What can hang from each mark
Y: Z
H: Z
W: D Y
G: V
Z: D V
D: S W
V: G
S: Y
M: W

Known rows, with every way that one mark hangs from another
Y[Z[D[W]]]: 0.67 0.32 0.34 -2.23 -1.49 3.96 3.50 -0.39 -0.48 -2.52 3.48 1.21 0.24
 2.05 0.92 -0.36 -3.64 -1.72
Y[Z[D[W] V]]: 1.03 0.72 0.53 -2.53 -1.75 1.89 3.87 -0.44 -1.28 -2.26 1.87 0.60 -0.06
 4.41 1.41 -0.57 -4.15 -1.91
M[W[D Y[Z[V]]]]: 0.24 -1.93 1.90 -1.86 -1.62 0.82 4.88 -0.01 -3.14 -2.68 -0.89 0.08 1.61
 6.24 1.38 -0.45 -3.76 -2.32
M[W[D[S] Y[Z]]]: -2.58 -3.18 2.54 -0.77 -0.95 2.09 4.46 0.46 -1.40 -1.83 1.79 1.27 2.35
 3.49 1.64 0.06 -3.21 -1.90
M[W]: 1.84 1.77 0.59 -0.92 -0.90 1.72 4.49 -1.53 0.11 -3.28 -0.13 0.00 -1.19
 -1.06 -0.24 0.06 -4.25 -0.47
H[Z[V]]: 2.52 3.02 0.78 -0.85 -0.91 -0.85 2.94 -1.72 0.57 -2.90 0.90 -1.65 -0.86
 1.07 0.01 0.44 -5.57 -1.17
W[D Y]: 1.62 0.09 1.46 -0.99 -0.98 3.14 2.81 -1.96 -1.73 -3.33 1.83 0.27 0.61
 0.28 -0.37 0.17 -4.57 -2.40
H[Z[D[S[Y] W]]]: -2.14 1.70 2.83 -2.66 -0.73 2.59 0.34 -0.82 2.09 0.70 6.90 0.45 1.15
 2.65 1.58 -0.34 -3.81 -0.68
M[W[D[S[Y[Z]]]]]: -1.80 0.38 3.39 -1.88 -1.23 1.71 4.27 -0.35 -0.46 0.03 2.23 1.63 1.61
 3.56 1.02 -0.31 -3.02 -0.75
Z[D[S W]]: -1.19 0.83 1.14 -1.54 -0.70 3.48 2.42 -1.10 0.67 -1.40 4.47 0.74 -0.26
 -0.61 1.48 -0.17 -4.05 -1.14
V[G]: 2.02 1.49 0.03 0.14 -0.89 0.22 4.52 -2.25 -0.28 -5.27 -0.04 1.10 -1.81
 -3.25 -1.66 1.25 -4.80 -1.67
Y[Z[D V[G]]]: 0.86 0.38 0.69 -1.71 -1.56 -0.45 5.77 -1.53 -2.41 -3.62 -0.61 1.92 -0.84
 1.90 -0.22 0.72 -4.13 -2.67
W[D[S]]: 0.17 1.61 1.93 -0.72 -0.57 2.38 3.40 -1.97 -0.11 -1.84 2.52 0.46 0.05
 -2.29 0.41 0.21 -4.69 -1.37
W[Y[Z]]: 1.78 -0.56 0.46 0.82 -1.32 1.88 4.04 -0.84 -0.93 -4.08 0.92 0.94 0.19
 1.93 -0.77 1.13 -4.39 -2.31
H[Z[D V]]: 1.45 2.71 1.32 -2.67 -0.92 0.87 2.78 -2.11 -0.36 -1.40 1.77 -0.65 -0.44
 1.62 0.68 -0.05 -4.98 -1.62
H[Z[D[S] V[G]]]: -1.87 0.43 1.98 -1.58 -0.54 -1.58 3.40 -1.61 -0.16 -1.93 2.03 0.55 -0.18
 0.26 0.98 0.86 -4.64 -1.95
S[Y[Z]]: 2.50 3.03 1.27 -0.32 -1.59 1.42 3.88 -1.54 0.23 -2.20 1.51 1.42 -0.63
 1.91 -1.44 0.74 -4.21 -1.14
Z[D V]: 2.46 3.15 0.80 -2.06 -1.20 1.49 3.97 -2.79 -1.52 -2.01 0.13 0.29 -1.59
 0.42 0.04 -0.06 -4.82 -1.71
G[V]: 1.24 3.34 0.81 0.79 -0.93 0.52 4.74 -2.76 0.29 -4.50 2.24 0.59 -1.51
 -2.21 -1.88 0.71 -5.61 -1.07
S[Y[Z[D]]]: 1.53 2.78 1.79 -2.11 -1.61 3.01 3.68 -1.96 -0.76 -0.88 2.35 2.28 -0.21
 2.56 -0.82 0.21 -3.56 -1.56

Rows
-0.69 2.46 2.54 -2.31 -1.27 1.23 1.91 -1.46 0.06 0.23 3.57 0.45 -0.35
 3.88 1.40 -0.59 -4.28 -0.92 -> Z[D[S[Y] W] V]
-0.95 2.11 2.60 -1.46 -1.08 -1.05 3.79 -2.52 -1.10 -1.02 0.99 1.89 -1.21
 1.26 -0.24 0.72 -4.28 -1.65 -> Z[D[S[Y]] V[G]]
-0.30 3.26 2.58 -1.37 -0.85 2.63 2.59 -2.70 0.30 0.16 3.37 1.66 -0.70
 -0.31 -0.27 0.35 -4.01 -0.96 -> Z[D[S[Y]]]
-0.42 1.16 2.09 0.54 -1.43 -3.03 4.89 -0.98 -0.42 -2.50 0.10 1.64 -0.65
 3.00 -0.70 1.38 -4.41 -1.58 -> D[S[Y[Z[V[G]]]]]
0.53 0.51 0.46 -2.54 -1.37 0.50 3.65 -1.44 -1.39 -3.80 1.12 0.74 -1.03
 1.40 0.64 -0.18 -4.40 -2.08 -> Z[D[W] V[G]]
0.03 -1.92 0.91 -1.13 -1.59 -0.29 5.00 -1.10 -3.23 -4.08 -0.36 1.98 0.13
 4.01 -0.15 0.99 -3.98 -3.44 -> W[Y[Z[D V[G]]]]
0.92 -1.66 0.16 0.19 -1.48 2.48 2.93 0.43 -0.36 -4.43 2.87 0.41 0.82
 3.74 0.32 0.45 -4.18 -2.08 -> D[W[Y[Z]]]
-2.91 -2.80 2.10 -0.93 -0.93 2.67 4.52 0.08 -1.29 -1.11 1.92 1.94 1.41
 3.25 1.59 0.38 -2.89 -1.90 -> M[W[Y[Z[D[S]]]]]
-0.96 0.86 1.46 -0.97 -0.80 -0.90 4.63 -2.27 -1.21 -2.48 0.29 1.50 -1.44
 -1.04 0.34 0.82 -4.59 -2.03 -> Z[D[S] V[G]]
-0.57 1.07 1.80 -0.03 -1.35 1.25 2.67 0.12 1.51 -1.31 4.31 1.13 0.47
 3.16 0.52 0.30 -3.99 -0.69 -> D[S[Y[Z]] W]
1.12 1.95 1.70 -3.05 -2.02 1.63 2.97 -0.71 -1.12 -0.93 2.61 1.05 0.10
 6.56 0.86 -0.68 -3.80 -1.56 -> S[Y[Z[D[W] V]]]
0.16 2.32 1.58 -1.09 -0.80 0.82 3.86 -2.30 -0.70 -1.06 1.03 0.43 -1.24
 -0.18 0.84 0.24 -4.80 -1.47 -> Z[D[S] V]
-1.73 -0.46 1.20 -1.34 -1.08 3.34 3.38 0.05 0.38 -1.32 4.39 1.56 0.63
 1.66 1.72 -0.04 -3.57 -1.49 -> Y[Z[D[S W]]]
0.03 1.99 3.21 -1.25 -1.50 -0.11 3.93 -1.08 -1.09 -0.32 1.60 0.87 0.76
 4.36 0.57 -0.01 -4.36 -1.55 -> W[D[S[Y[Z[V]]]]]
-0.28 -1.68 0.75 -1.80 -1.40 0.59 2.93 -1.04 -2.31 -4.32 1.39 0.74 -0.02
 3.61 0.73 0.10 -4.27 -2.87 -> Z[D[W[Y]] V[G]]
-0.91 -2.07 1.11 0.90 -1.33 -0.25 3.36 0.92 -0.36 -3.06 2.19 -0.09 0.86
 5.36 1.70 0.50 -4.61 -2.06 -> D[S W[Y[Z[V]]]]
1.94 1.79 0.78 -1.92 -1.57 1.26 4.98 -1.60 -1.76 -2.09 0.08 1.01 -0.75
 2.62 0.35 0.14 -4.36 -2.10 -> Y[Z[D V]]
-1.66 0.79 1.80 -2.42 -0.72 0.78 1.55 -0.46 0.99 -0.58 4.60 -0.88 0.64
 2.80 2.64 -0.45 -4.66 -1.15 -> H[Z[D[S W] V]]
0.63 1.54 1.57 -2.75 -1.80 3.61 2.63 -0.74 -0.12 -1.11 4.18 1.93 0.48
 4.26 0.38 -0.46 -3.32 -1.37 -> S[Y[Z[D[W]]]]
